Each row comes from the steps of one path. Every step used is in the known rows, and no mark comes twice. Write the path behind each row, first mark first.
In the rows, 100 means zero.
Known rows
golofi-puzad: 114; 135; 63; 91; 101; 104; 94; 92; 135; 81; 108; 80; 72; 83; 105; 92; 83; 107; 65; 115; 72; 111; 109; 137; 104
dugi-takem: 120; 164; 93; 120; 79; 98; 80; 76; 108; 90; 124; 117; 84; 69; 64; 100; 67; 124; 90; 85; 93; 113; 105; 140; 102
sulo-pusa-golofi-puzad-tibonal-lifog: 107; 56; 119; 97; 115; 129; 141; 134; 77; 130; 54; 67; 92; 140; 99; 53; 105; 88; 100; 114; 119; 97; 75; 75; 85
tibonal-puzad-golofi-pusa: 119; 96; 89; 107; 136; 124; 100; 88; 144; 89; 77; 106; 97; 128; 102; 112; 106; 41; 105; 82; 81; 84; 126; 107; 93
sulo-pusa-golofi-puzad: 95; 96; 102; 95; 93; 89; 134; 130; 108; 115; 89; 71; 66; 111; 92; 85; 96; 138; 79; 139; 88; 109; 92; 126; 104
lifog-tibonal-takem: 64; 141; 104; 105; 120; 136; 68; 111; 97; 86; 131; 110; 139; 71; 96; 119; 102; 87; 72; 92; 102; 78; 119; 98; 127
puzad-tibonal-lifog: 125; 120; 111; 92; 124; 126; 80; 115; 76; 112; 93; 101; 113; 110; 87; 66; 73; 49; 82; 57; 103; 84; 98; 87; 94
takem-sulo: 106; 142; 109; 87; 89; 49; 74; 115; 115; 83; 121; 118; 105; 91; 88; 113; 92; 113; 77; 77; 64; 97; 114; 118; 111
teda-dugi-takem-sulo-pusa-golofi-puzad-tibonal: 132; 57; 115; 109; 79; 93; 183; 93; 88; 147; 62; 91; 109; 125; 103; 82; 118; 163; 146; 145; 124; 140; 80; 85; 77
tibonal-lifog-pupi: 82; 111; 123; 96; 130; 114; 50; 96; 85; 105; 124; 80; 113; 122; 66; 62; 104; 65; 68; 59; 101; 95; 119; 107; 108
puzad-golofi-pusa-pupi: 72; 108; 94; 132; 159; 94; 127; 82; 129; 122; 114; 91; 70; 139; 111; 102; 96; 39; 56; 106; 82; 94; 131; 112; 86
pusa-golofi-puzad: 71; 120; 78; 98; 106; 103; 115; 113; 141; 103; 113; 87; 83; 94; 104; 86; 93; 127; 79; 132; 87; 111; 84; 143; 108
puzad-golofi: 115; 159; 87; 116; 124; 69; 84; 109; 131; 111; 121; 111; 78; 121; 86; 105; 61; 73; 50; 92; 82; 89; 112; 124; 107
takem-tibonal: 102; 136; 90; 73; 83; 63; 56; 118; 91; 82; 148; 109; 69; 72; 88; 110; 63; 107; 69; 91; 71; 99; 110; 119; 110
puzad-tibonal: 129; 161; 104; 92; 115; 84; 87; 116; 93; 122; 102; 104; 110; 94; 104; 95; 49; 83; 82; 83; 89; 100; 119; 99; 101
teda-dugi-takem-sulo-pusa-golofi-puzad: 116; 55; 106; 111; 64; 96; 164; 93; 106; 122; 87; 93; 90; 112; 83; 89; 134; 176; 126; 141; 107; 136; 76; 128; 83
teda-dugi-takem: 139; 141; 87; 110; 85; 129; 99; 79; 100; 118; 133; 114; 96; 77; 68; 91; 75; 121; 95; 89; 101; 125; 100; 158; 87
dugi-teda: 98; 173; 69; 107; 63; 92; 54; 139; 99; 115; 140; 110; 93; 68; 81; 114; 51; 115; 73; 80; 70; 117; 97; 122; 115
sulo-takem-tibonal: 101; 111; 97; 77; 86; 68; 76; 136; 67; 81; 119; 122; 87; 55; 114; 82; 81; 123; 93; 102; 58; 112; 96; 101; 115
sulo-pusa: 133; 137; 119; 84; 87; 75; 87; 132; 79; 110; 106; 92; 73; 98; 69; 100; 69; 106; 64; 88; 72; 92; 123; 118; 106
teda-dugi-takem-tibonal-puzad-golofi-pusa-pupi: 79; 18; 74; 127; 100; 144; 140; 33; 117; 101; 108; 100; 67; 120; 103; 110; 126; 66; 134; 104; 124; 112; 97; 118; 67
puzad-tibonal-takem: 104; 150; 106; 88; 106; 109; 77; 107; 85; 112; 93; 103; 125; 85; 105; 100; 82; 83; 107; 78; 122; 77; 103; 77; 114
takem-dugi-teda: 118; 133; 73; 100; 68; 82; 46; 105; 79; 108; 162; 106; 87; 64; 98; 131; 68; 113; 49; 80; 88; 118; 98; 136; 93
golofi-pusa-pupi: 67; 113; 101; 106; 135; 112; 114; 92; 108; 111; 119; 88; 80; 101; 106; 99; 102; 65; 68; 93; 73; 103; 136; 127; 93
puzad-golofi-pusa: 130; 140; 96; 119; 157; 96; 101; 103; 131; 119; 108; 110; 93; 129; 98; 106; 87; 48; 67; 96; 66; 96; 143; 100; 93
lifog-tibonal-takem-sulo-pusa-golofi: 37; 79; 160; 104; 101; 86; 110; 148; 75; 105; 103; 116; 149; 108; 89; 126; 142; 130; 103; 111; 108; 74; 100; 71; 126

Which path is each row?
57; 119; 120; 101; 109; 98; 70; 113; 104; 72; 125; 122; 156; 81; 101; 132; 129; 101; 90; 89; 92; 73; 120; 80; 124 : lifog-tibonal-takem-sulo
131; 139; 74; 92; 116; 102; 113; 91; 120; 104; 83; 78; 93; 95; 124; 89; 70; 93; 82; 119; 92; 114; 112; 98; 96 : golofi-puzad-tibonal
54; 15; 91; 109; 120; 104; 132; 90; 101; 75; 72; 106; 77; 114; 144; 93; 136; 59; 124; 111; 83; 96; 96; 81; 93 : sulo-takem-tibonal-puzad-golofi-pusa-pupi
40; 57; 98; 143; 163; 147; 135; 76; 139; 88; 93; 92; 113; 136; 123; 124; 123; 22; 78; 104; 91; 81; 138; 97; 93 : lifog-tibonal-puzad-golofi-pusa-pupi
126; 68; 68; 110; 66; 117; 97; 58; 116; 88; 119; 119; 74; 102; 78; 113; 90; 102; 128; 94; 126; 103; 75; 129; 86 : teda-dugi-takem-tibonal-puzad-golofi
114; 79; 126; 120; 75; 64; 165; 91; 99; 113; 56; 91; 99; 116; 98; 93; 112; 157; 145; 142; 113; 126; 84; 67; 91 : dugi-takem-sulo-pusa-golofi-puzad-tibonal
83; 46; 140; 102; 138; 119; 129; 113; 66; 147; 57; 45; 114; 159; 97; 43; 121; 93; 106; 117; 135; 111; 100; 58; 92 : sulo-pusa-golofi-puzad-tibonal-lifog-pupi
59; 86; 103; 92; 100; 90; 126; 105; 120; 101; 71; 95; 132; 105; 132; 101; 138; 126; 140; 127; 129; 89; 72; 65; 115 : pusa-golofi-puzad-tibonal-takem-sulo
132; 120; 98; 105; 71; 90; 101; 77; 107; 106; 126; 128; 110; 87; 75; 102; 103; 138; 111; 83; 91; 125; 96; 136; 89 : teda-dugi-takem-sulo
100; 89; 75; 89; 83; 74; 69; 94; 125; 65; 111; 113; 66; 111; 93; 122; 78; 77; 98; 86; 93; 73; 91; 111; 105 : takem-tibonal-puzad-golofi
113; 143; 110; 114; 66; 61; 85; 73; 117; 74; 117; 129; 100; 76; 70; 114; 93; 135; 106; 79; 82; 110; 105; 119; 105 : dugi-takem-sulo
78; 89; 162; 86; 86; 63; 124; 146; 61; 131; 65; 108; 134; 120; 96; 110; 121; 127; 141; 98; 129; 74; 82; 51; 115 : puzad-tibonal-takem-sulo-pusa-golofi
84; 97; 109; 97; 125; 126; 58; 78; 76; 78; 154; 105; 133; 69; 111; 137; 120; 87; 50; 89; 122; 79; 123; 117; 103 : lifog-tibonal-takem-dugi
92; 100; 149; 115; 59; 49; 123; 113; 90; 110; 100; 123; 93; 105; 58; 108; 109; 164; 122; 103; 98; 107; 88; 110; 105 : dugi-takem-sulo-pusa-golofi
94; 122; 74; 97; 61; 109; 33; 96; 71; 98; 152; 103; 100; 57; 101; 138; 102; 113; 79; 76; 126; 95; 84; 121; 108 : tibonal-takem-dugi-teda
102; 92; 83; 94; 39; 105; 68; 61; 105; 44; 116; 114; 72; 57; 71; 119; 85; 124; 137; 80; 104; 98; 85; 128; 102 : dugi-takem-tibonal-puzad
95; 85; 100; 129; 161; 148; 108; 94; 143; 84; 89; 109; 136; 125; 113; 127; 111; 32; 91; 98; 74; 86; 149; 89; 97 : lifog-tibonal-puzad-golofi-pusa
108; 46; 93; 96; 122; 104; 105; 106; 103; 73; 69; 127; 99; 102; 131; 99; 122; 65; 137; 105; 65; 98; 109; 72; 99 : sulo-takem-tibonal-puzad-golofi-pusa
97; 64; 84; 93; 85; 80; 89; 113; 102; 63; 83; 125; 86; 92; 118; 98; 96; 89; 118; 99; 82; 87; 80; 95; 109 : sulo-takem-tibonal-puzad-golofi
101; 102; 89; 88; 96; 91; 104; 82; 115; 82; 66; 85; 123; 97; 133; 107; 130; 108; 128; 112; 113; 90; 96; 60; 109 : golofi-puzad-tibonal-takem-sulo
108; 136; 89; 103; 62; 75; 65; 77; 93; 74; 146; 120; 67; 58; 72; 110; 67; 132; 98; 94; 91; 114; 99; 121; 103 : dugi-takem-tibonal
87; 83; 114; 93; 100; 115; 136; 121; 82; 129; 54; 71; 97; 112; 115; 88; 117; 121; 125; 137; 141; 88; 80; 69; 107 : sulo-pusa-golofi-puzad-tibonal-takem
124; 75; 86; 95; 75; 145; 76; 82; 66; 99; 148; 115; 82; 82; 59; 72; 98; 97; 104; 72; 112; 114; 75; 128; 77 : teda-dugi-takem-tibonal-lifog
65; 107; 89; 97; 113; 125; 121; 105; 112; 115; 76; 84; 118; 96; 128; 87; 109; 114; 122; 127; 140; 92; 71; 90; 114 : pusa-golofi-puzad-tibonal-takem
111; 119; 84; 95; 74; 106; 51; 95; 56; 124; 125; 103; 118; 66; 120; 129; 86; 99; 97; 79; 142; 100; 86; 80; 97 : puzad-tibonal-takem-dugi-teda
86; 66; 97; 89; 117; 116; 113; 69; 91; 109; 98; 81; 108; 96; 141; 105; 126; 113; 99; 130; 159; 96; 74; 104; 93 : pusa-golofi-puzad-tibonal-takem-dugi
104; 88; 100; 100; 144; 131; 91; 73; 94; 113; 76; 50; 119; 135; 109; 49; 111; 62; 88; 96; 117; 116; 120; 67; 92 : golofi-puzad-tibonal-lifog-pupi
125; 98; 82; 92; 126; 141; 102; 96; 102; 94; 73; 72; 98; 112; 110; 62; 91; 56; 84; 89; 102; 97; 93; 85; 82 : golofi-puzad-tibonal-lifog
124; 78; 111; 82; 80; 80; 123; 98; 84; 97; 44; 73; 107; 110; 121; 110; 131; 116; 128; 121; 114; 83; 103; 43; 102 : golofi-puzad-tibonal-takem-sulo-pusa
100; 34; 134; 92; 103; 93; 147; 135; 81; 117; 46; 79; 106; 149; 101; 66; 132; 103; 117; 110; 107; 97; 76; 54; 88 : takem-sulo-pusa-golofi-puzad-tibonal-lifog
107; 77; 126; 92; 94; 53; 153; 130; 97; 124; 57; 80; 105; 128; 117; 95; 109; 136; 116; 136; 94; 109; 95; 66; 98 : takem-sulo-pusa-golofi-puzad-tibonal
91; 67; 92; 67; 63; 98; 77; 120; 82; 50; 88; 123; 94; 56; 113; 94; 98; 117; 132; 89; 72; 95; 79; 105; 116 : sulo-takem-tibonal-puzad
136; 49; 73; 113; 102; 144; 112; 54; 119; 95; 104; 118; 86; 112; 93; 114; 113; 74; 143; 98; 108; 116; 106; 108; 73 : teda-dugi-takem-tibonal-puzad-golofi-pusa
99; 128; 122; 83; 94; 75; 82; 105; 90; 97; 83; 114; 138; 94; 109; 113; 110; 95; 123; 78; 115; 76; 102; 59; 116 : puzad-tibonal-takem-sulo
